(in the rows, 128 means zero)
Known rows, with every step that occurs
davur nevofa: [109  90 112 128 107 136 118 177  91 151 133 103 156 130 141 112 149 154
 101 148 150 139 147 116 150 116 177 139 128 138 141  99 175 100 138 134
 122 156 189  74 153 129 165 126 153 160 153  94 107 160 134 148 131 119
 127]
legok devu nevofa zulego: [116  82  96 132 114 138 112 161 114 144 131 121 133 123 144 102 143 168
 103 152 149 138 150 132 149 125 183 162 133 144 136  80 165  80 141 138
 124 132 186  71 150 158 156 143 155 184 175  89  87 211 133 187 162 162
 119]
zoze guna: [106  93 107 128 113 137 141 166 117 131 148 112 135 147 147 123 131 131
 123 141 144 143 145 140 149 116 168 108 112 127 121 115 119 146 133 124
 128 160 138  73 142 126 160 120 150 172 166 100 106 126 136 158 127 129
 121]
fenip konis peda zoze guna: [104  97  99 133 118 144 156 181 121 127 158 101 143 129  84 123  93 133
 108 116 121 155 156 147 135 115 153 120 113 109 135 104  56 142 138 110
 138 155 144  74 159 163 118 109 173 174 152  84 107 102 123 178 140 103
  71]
bozif nevofa fenip konis zoze: [114  97  92 120 129 136 154 138 125 146 152 107 126 130  70 111 134 173
 113 109 147 133 123 135 167 127 166 143 130 128 155 109 118 129 153 130
 128 157 211  65 151  98 146 116 195 170 151 110  88 144 117 178 192  84
  84]
bozif nevofa davur: [104  94 112 114 119 128 149 137 118 154 178 126 121 143 149 134 140 153
 130 124 147 139 144 131 162 128 176 136 124 142 143  84 138 135 200 134
 122 136 195  65 149 134 155 135 148 162 156 104  95 149 132 163 177 118
 129]
lumote zoze guna: [109  99 112 129 110 143 143 175 120 135 152 117 128 142 137 118 115 139
 132 135 144 146 144 142 150 129 165 127  94 115 131 118  59 138 119 124
 127 170 146  74 141 123 159 115 122 174 162 101 106 126 132 166 134  95
 130]
bozif nevofa fenip konis: [113  98  93 115 128 131 147 131 114 148 149 108 127 138  82 102 139 173
 104 125 143 128 124 135 159 126 172 141 134 140 154  88 159 130 161 133
 129 150 198  63 149  97 148 120 172 166 159 108  88 146 115 160 190 109
 101]
legok devu konis peda zoze: [120  96  89 138 107 151 123 184  94 138 136 123 144 113  92 122  88 143
 114 138 126 150 156 154 125 118 157 164 135 143 142  78 104  71 138 122
 131 139 138  71 166 170 154 133 172 184 115 102 104 124 124 207 145 142
 120]
zoze lumote: [ 95  91 104 129 109 132 152 171 128 160 147 116 136 129 153 128 137 137
 123 149 144 123 136 151 139 117 169 128 126 122 141 109 130  78 113 128
 125 154 145  75 145 149 156 117 139 188 119 106 109 211 130 165 139 117
 135]
nevofa mizasu: [ 94 100 100 124 119 127 203 143 111 139 117 111 142 135 142 128 143 160
 109 169 156 139 148 139 135 123 177 148 119 135 127 101 154 104 129 138
 123 146 130  78 143 163 151 118 138 160 126 109 103 133 132 176 161 133
 118]
legok devu konis peda: [124  82  92 136 109 147 115 180  95 134 128 122 152 127  93 120 113 144
 104 148 127 144 155 150 125 119 161 161 137 153 145  94 150  75 145 127
 124 137 142  73 168 157 156 136 157 180 119 106 103 127 128 189 148 162
 113]
legok devu nevofa mizasu: [114  85  99 135 110 137 156 178 110 128 116 125 136 122 134 103 136 166
 101 175 153 128 155 131 139 123 180 168 138 154 134  76 179  86 133 130
 121 136 184  74 147 185 151 135 154 158 136  88  90 159 135 201 170 163
 119]
lumote zoze konis fenip nevofa: [100 101 118 129 117 150 128 176 123 144 168 109 126 133  87  94 131 159
 119 120 145 129 128 128 151 132 165 142 113 130 167 118  72 119 141 116
 128 178 193  75 143 131 148 116 159 169 136  91  92 144 117 179 145  90
  82]
guna zoze konis: [ 97 108 105 125 109 138 182 171 118 128 162 109 121 143 107 122 119 145
 121 123 144 128 147 149 140 122 163 132  99 110 145 120  63  99 145 125
 126 160 110  76 149 140 152 109 129 186 132 101 104 135 124 213 136  86
 109]
legok devu konis zoze: [114  89  94 135 106 148 125 180  97 137 139 129 130 120  90 127 104 149
 119 135 146 139 148 154 153 121 163 164 131 151 148 108 109  68 135 132
 123 146 152  74 153 158 160 137 171 182 116 131 102 131 124 213 142 137
 123]
konis peda: [110  88 100 130 109 144 141 157 124 137 133 102 157 134 138 132 144 147
 111 139 132 154 152 137 119 118 164 140 120 112 135 119 145  98 136 128
 125 147 135  78 165 128 145 118 165 172 121  83 108 119 140 144 135 123
  91]
devu legok: [110  97 102 118  95 145 124 165 107 160 154 117 139 120 153 114 137 162
 124 129 144 127 134 144 153 119 179 157 122 118 137 110 195  88 142 135
 129 146 119  71 139 133 129 136 175 160 125 130 109 126 129 171 141 120
 105]
bozif nevofa peda: [119  90 115 120 117 129 144 137 120 148 132 111 138 138 144 118 150 157
 117 136 133 147 154 128 138 124 163 139 130 133 138  97 148 121 143 128
 130 142 186  66 167 122 152 124 148 132 162 113  96 145 133 148 184 111
 124]
devu nevofa: [101  87 110 124 110 136 119 176 128 130 141 113 132 129 143 109 141 158
 111 139 152 131 147 125 155 119 178 141 125 121 144 107 202  98 138 135
 126 145 178  74 147 129 148 138 159 156 147  97 100 152 133 151 139 121
 125]
peda zoze konis: [ 83 122 104 131 112 138 156 166 113 138 168 109 119 127 105 127  96 143
 130 131 140 144 145 149 147 116 160 136 116 121 142  90  57  98 134 122
 138 159 133  71 143 150 151 120 168 178 131  97 108 130 116 191 132 100
 109]
lumote zoze peda: [109  94 107 120 103 150 143 177 127 136 146 108 131 139 137 128 120 140
 125 142 130 160 151 138 129 129 161 148 101 109 143 124  57  93 123 130
 124 162 134  79 160 126 153 118 128 180 125  82 105 119 130 163 142  89
 126]
legok devu nevofa fenip konis peda: [126  78  82 131 119 144 108 184 115 121 138 109 148 123  75  93 131 174
  87 138 131 129 140 134 127 123 167 164 144 137 149  91 170  97 150 125
 128 135 196  71 164 134 141 127 197 169 133  77  86 144 127 181 181 148
  72]
mizasu nevofa fenip konis: [ 91  92  93 114 126 128 138 154 109 147 136 108 123 136  79  93 132 180
  97 136 154 126 125 157 147 125 170 142 142 124 150  95 174 123 149 141
 131 173 189  73 145 115 138 122 178 158 148 110  89 141 121 155 160 118
  90]
konis peda zoze lumote: [104 101  96 137 112 143 156 181 134 158 148 106 149 114 140 131 115 135
 128 129 126 149 147 150 113 115 156 132 122  97 135 100  69  82 110 116
 135 154 146  74 164 160 145 109 173 190 105  71 109 184 134 174 142  89
 108]
zulego nevofa devu: [ 83  89 111 118 142 132 114 131  98 134 130 110 138 132 136 121 146 157
 126 165 153 132 156 146 142 131 172 161 126 134 148 116 161  75 123 129
 134 146 199  79 150 128 150 123 160 146 177  94  92 151 135 171 167 162
 110]
davur nevofa mizasu: [108  94 108 127 119 128 173 175  87 149 113 101 159 131 137 110 152 162
  95 169 154 137 152 114 142 120 180 146 130 143 133  94 181 108 133 134
 120 151 190  76 152 161 165 121 141 153 152  93 104 165 133 167 162 129
 123]
mizasu nevofa devu konis fenip: [103  91 110 114 134 140 112 166  93 152 119 119 125 129  99  87 128 160
 118 145 157 120 127 160 147 121 167 157 143 134 153 118 187  87 141 132
 131 168 208  74 151 118 168 133 171 155 171 123  87 154 125 194 166 172
 102]
peda zoze konis devu nevofa fenip: [ 98 119  92 131 131 144 129 180 118 132 162 105 122 117  74 102  99 156
 126 125 143 130 128 139 142 115 164 151 138 115 149  64 101  87 144 120
 141 154 188  71 147 123 158 118 207 181 124  75  93 154 116 194 170 135
  73]
zulego nevofa: [ 77  88 113 126 128 134 117 137 110 132 136 106 136 132 138 121 148 155
 125 158 153 139 154 142 152 131 176 137 128 135 153  98 176 105 134 132
 130 153 177  77 149 128 151 129 163 155 147  95  98 143 133 138 135 121
 123]
guna zoze: [104 100 102 125  99 140 180 160 120 136 143 117 129 133 147 128 131 153
 121 121 153 136 148 147 139 123 168 141  98 104 134 116  93  92 135 136
 125 156 103  79 148 133 147 109 131 180 127 106 103 131 135 199 126  83
 131]
zulego nevofa bozif: [ 70  85 128 122 115 125 114 128 115 132 146 112 143 135 142 116 147 158
 124 156 158 141 163 146 148 133 176 142 124 128 151 100 158 154 136 141
 131 153 238  74 152 119 147 128 165 155 126  94  93 149 135 156 168 116
 120]
nevofa fenip konis devu: [103  97  83 121 130 139 143 145 105 137 146 106 141 129  67 113 128 168
  96 133 146 130 122 149 139 120 168 159 139 130 147  84 146  87 150 136
 130 148 157  77 145 108 142 108 186 182 118 112  94 125 116 170 170 162
  61]

Rows
[119  90  98 134 112 153 110 170  94 138 137 122 138 119  98 103 121 153
 115 146 147 128 127 152 149 121 168 157 144 165 150  92 158  82 153 129
 124 147 148  71 153 132 180 136 181 187 113 129  94 134 118 201 142 166
 116] => legok devu konis fenip
[101  97 103 131 120 141 141 168 120 128 154  96 147 146  93 126 133 138
 112 142 123 147 152 139 123 117 159 131 119 120 148 121 113 107 146 118
 127 152 142  75 164 135 149 119 160 177 127  79 109 127 127 161 144 127
  68] => zoze konis peda
[119 100 109 116 123 152 143 183 110 150 169 114 127 125  99  87 136 161
 119  98 142 102 127 135 142 123 167 156 113 111 155 140 100  94 157 112
 134 161 171  75 145 143 126 110 184 165 152  97  86 152 123 252 177 111
  56] => guna zoze konis fenip nevofa devu legok
[113  78 108 117 134 136 118 191 104 143 141 125 130 134  85 115 110 137
 109 109 143 127 151 127 152 118 164 142 119 138 146 148 111 114 130 118
 134 155 224  77 149 162 126 126 167 145 199 105  95 146 134 209 176 142
 104] => fenip nevofa devu konis zoze guna
[116  82 112 129 121 140 117 177 122 129 128 113 148 122 131 110 139 154
 108 140 139 139 155 127 125 115 167 159 143 119 138  82 185  73 135 126
 131 134 193  78 164 138 142 124 166 142 133  99  96 149 137 150 169 172
  81] => konis devu nevofa peda
[114  93 101 120 101 147 177 176 129 128 144 106 129 141 147 134 128 134
 121 126 134 152 154 139 123 121 161 134 100  97 133 128  64  92 141 129
 125 156 102  80 164 135 146 107 136 188 123  76 103 120 136 199 137  80
 125] => guna zoze peda
[103 107 106 132 112 147 178 171 115 128 159 116 123 135  96 122 117 140
 123 129 143 128 145 150 134 117 163 146 110 112 146  95  62  75 146 119
 126 159 127  80 149 149 147 104 134 197 118  90 102 140 125 218 138 130
  81] => guna zoze konis devu
[106 104 105 129 110 152 125 174 102 148 167 116 133 126  92 110 123 146
 122 139 134 120 134 150 146 112 170 160 133 129 150  84 150  69 154 118
 129 151 149  73 140 150 132 127 174 180 117 108 108 137 119 191 151 173
  52] => zoze konis devu legok
[114  91 104 116 139 138 134 179  98 133 137 119 132 137  92 129 102 131
 129 125 143 135 147 151 151 118 158 144 112 126 135 156  91  97 124 123
 131 149 173  75 153 129 160 123 160 165 185 128 102 133 127 219 178 154
 106] => nevofa devu konis zoze guna
[ 91 104 114 126 138 144 109 168 101 140 158 101 138 112  97 107 114 154
 140 133 125 137 160 149 130 127 159 157 143 117 154  69 117  89 140 109
 148 147 187  73 162 158 127 123 202 133 137 103  97 141 121 179 184 131
  65] => zulego nevofa peda zoze konis devu legok
[113  85  94 138 110 145 133 196 106 151 141 130 129 115  93 126 103 137
 124 138 140 126 142 161 147 120 161 154 136 147 151 109  94  57 122 124
 122 149 164  72 154 174 162 133 163 196 109 127 103 193 122 223 153 133
 131] => legok devu konis zoze lumote
[ 94 109 112 127 112 141 147 171 115 137 163 111 121 143  97 119 111 150
 125 141 141 140 142 145 148 130 162 147 100 122 154 116  56  99 129 126
 125 166 145  75 144 132 157 119 119 176 134 107 107 132 116 178 142  94
 109] => lumote zoze konis
[111  81 114 122 120 141 120 158 125 147 136 101 153 127 135  99 166 165
 102 114 142 135 135 117 128 123 167 136 139 132 146 121 158 127 147 122
 134 156 188  78 162 124 139 115 200 130 136 106  86 138 135 150 158 117
  81] => konis fenip nevofa peda
[104  85 104 125 128 143 123 134 127 166 138 105 145 126 142  95 172 169
 103 118 157 139 122 118 152 126 183 135 132 136 147 111 162 121 153 133
 129 158 193  78 147 128 146 123 190 181 168  93  82 198 131 162 150 126
  85] => konis fenip nevofa zulego
[107  88 109 134 112 148 115 176 121 133 137 121 137 119 129 110 137 151
 112 145 151 132 144 128 145 113 179 159 138 125 145  76 194  66 137 129
 126 144 194  78 147 139 148 131 166 170 129  85  98 152 135 157 142 175
  89] => konis devu nevofa
[ 90  92 102 126 114 141 163 164 123 134 155 108 132 127  81 135 116 154
 107 114 148 143 146 149 162 121 163 145 114 119 151 132  85  98 132 129
 126 157 151  79 146 152 122 118 171 173 128 126 106 112 119 185 134  97
  76] => fenip konis zoze
[ 90 113 104 129 132 143 139 152 122 159 167 103 127 120 101  98 124 158
 119 109 146 142 128 130 153 122 169 131 126 128 150  92  64 120 151 119
 140 164 182  72 145 148 146 120 199 188 163  84  87 193 115 199 155 100
  78] => peda zoze konis fenip nevofa zulego
[101  93 101 121 118 142 139 176 111 139 141 117 132 127  91 136 104 144
 124 116 150 142 142 147 161 120 163 142 118 126 152 134 129  89 135 136
 124 151 143  75 154 130 157 135 166 174 124 143 109 127 120 187 143 103
 125] => devu konis zoze
[ 96  92 102 134 110 139 162 179 139 158 148 113 133 122 138 140 135 139
 136 126 148 135 135 150 148 119 164 131 119 104 143 138  76  78 106 125
 125 163 162  77 148 146 152 114 170 191 106 108 107 205 133 184 139  83
 113] => konis zoze lumote
[109  81 102 124 108 136 111 182 111 131 169 132 128 129 144 120 128 160
 115 140 149 131 153 134 146 127 177 159 135 149 140  78 154  97 185 132
 121 125 191  72 149 168 153 146 167 163 135  93  91 154 136 192 164 158
 121] => legok devu nevofa davur
[ 96  97 123 125 104 140 158 171 130 134 171 111 131 139  98  94 139 154
 114 101 152 119 137 134 141 124 167 130 110 113 157 126  65 160 161 123
 129 171 206  74 151 133 141 106 168 177 113  85  86 153 126 226 166  77
  77] => guna zoze konis fenip nevofa bozif
[ 97  85 114 118 113 126 136 162 113 148 119 108 134 137 141 108 144 165
 111 147 143 144 155 151 124 122 161 141 139 117 134 102 162 113 132 135
 132 166 176  75 163 138 143 125 153 124 153 116  96 138 139 140 150 119
 111] => mizasu nevofa peda
[119  79  96 130 126 147 102 159  96 158 134 126 140 120  97  90 135 163
  98 130 147 131 131 134 151 125 176 156 146 172 154  88 163  92 161 132
 126 144 186  72 153 158 157 140 177 189 158 116  82 196 120 204 164 166
 108] => legok devu konis fenip nevofa zulego
[105  91 111 129 121 141 134 178 134 166 149 104 146 111 139  99 141 154
 118 106 137 131 129 127 124 121 159 130 142 119 145 105  97 112 126 112
 142 162 196  75 161 151 138 107 208 147 123  97  88 196 128 176 164  88
  97] => konis fenip nevofa peda zoze lumote
[114  96 101 129  99 156 120 163 104 159 151 125 144 113 137 116 136 155
 123 136 144 126 135 147 143 113 178 173 135 121 137  79 188  58 141 129
 129 146 143  76 139 143 129 127 181 175 110 116 106 128 131 176 144 172
  72] => konis devu legok
[119  86 109 116 118 152 101 161 107 167 147 118 146 114 136  88 159 172
 111 113 150 114 120 125 145 120 178 168 135 131 147 131 189  89 146 121
 136 155 203  76 141 130 125 124 216 147 152 105  85 147 133 198 172 152
  64] => konis fenip nevofa devu legok
[ 92  84 120 127 106 139 125 173 122 127 154 122 139 126  80 103 119 154
  92 132 147 129 154 140 153 115 173 161 135 126 155  78 159 116 149 131
 126 142 242  76 147 154 116 128 158 168 119 101  96 144 121 182 176 167
  63] => fenip konis devu nevofa bozif
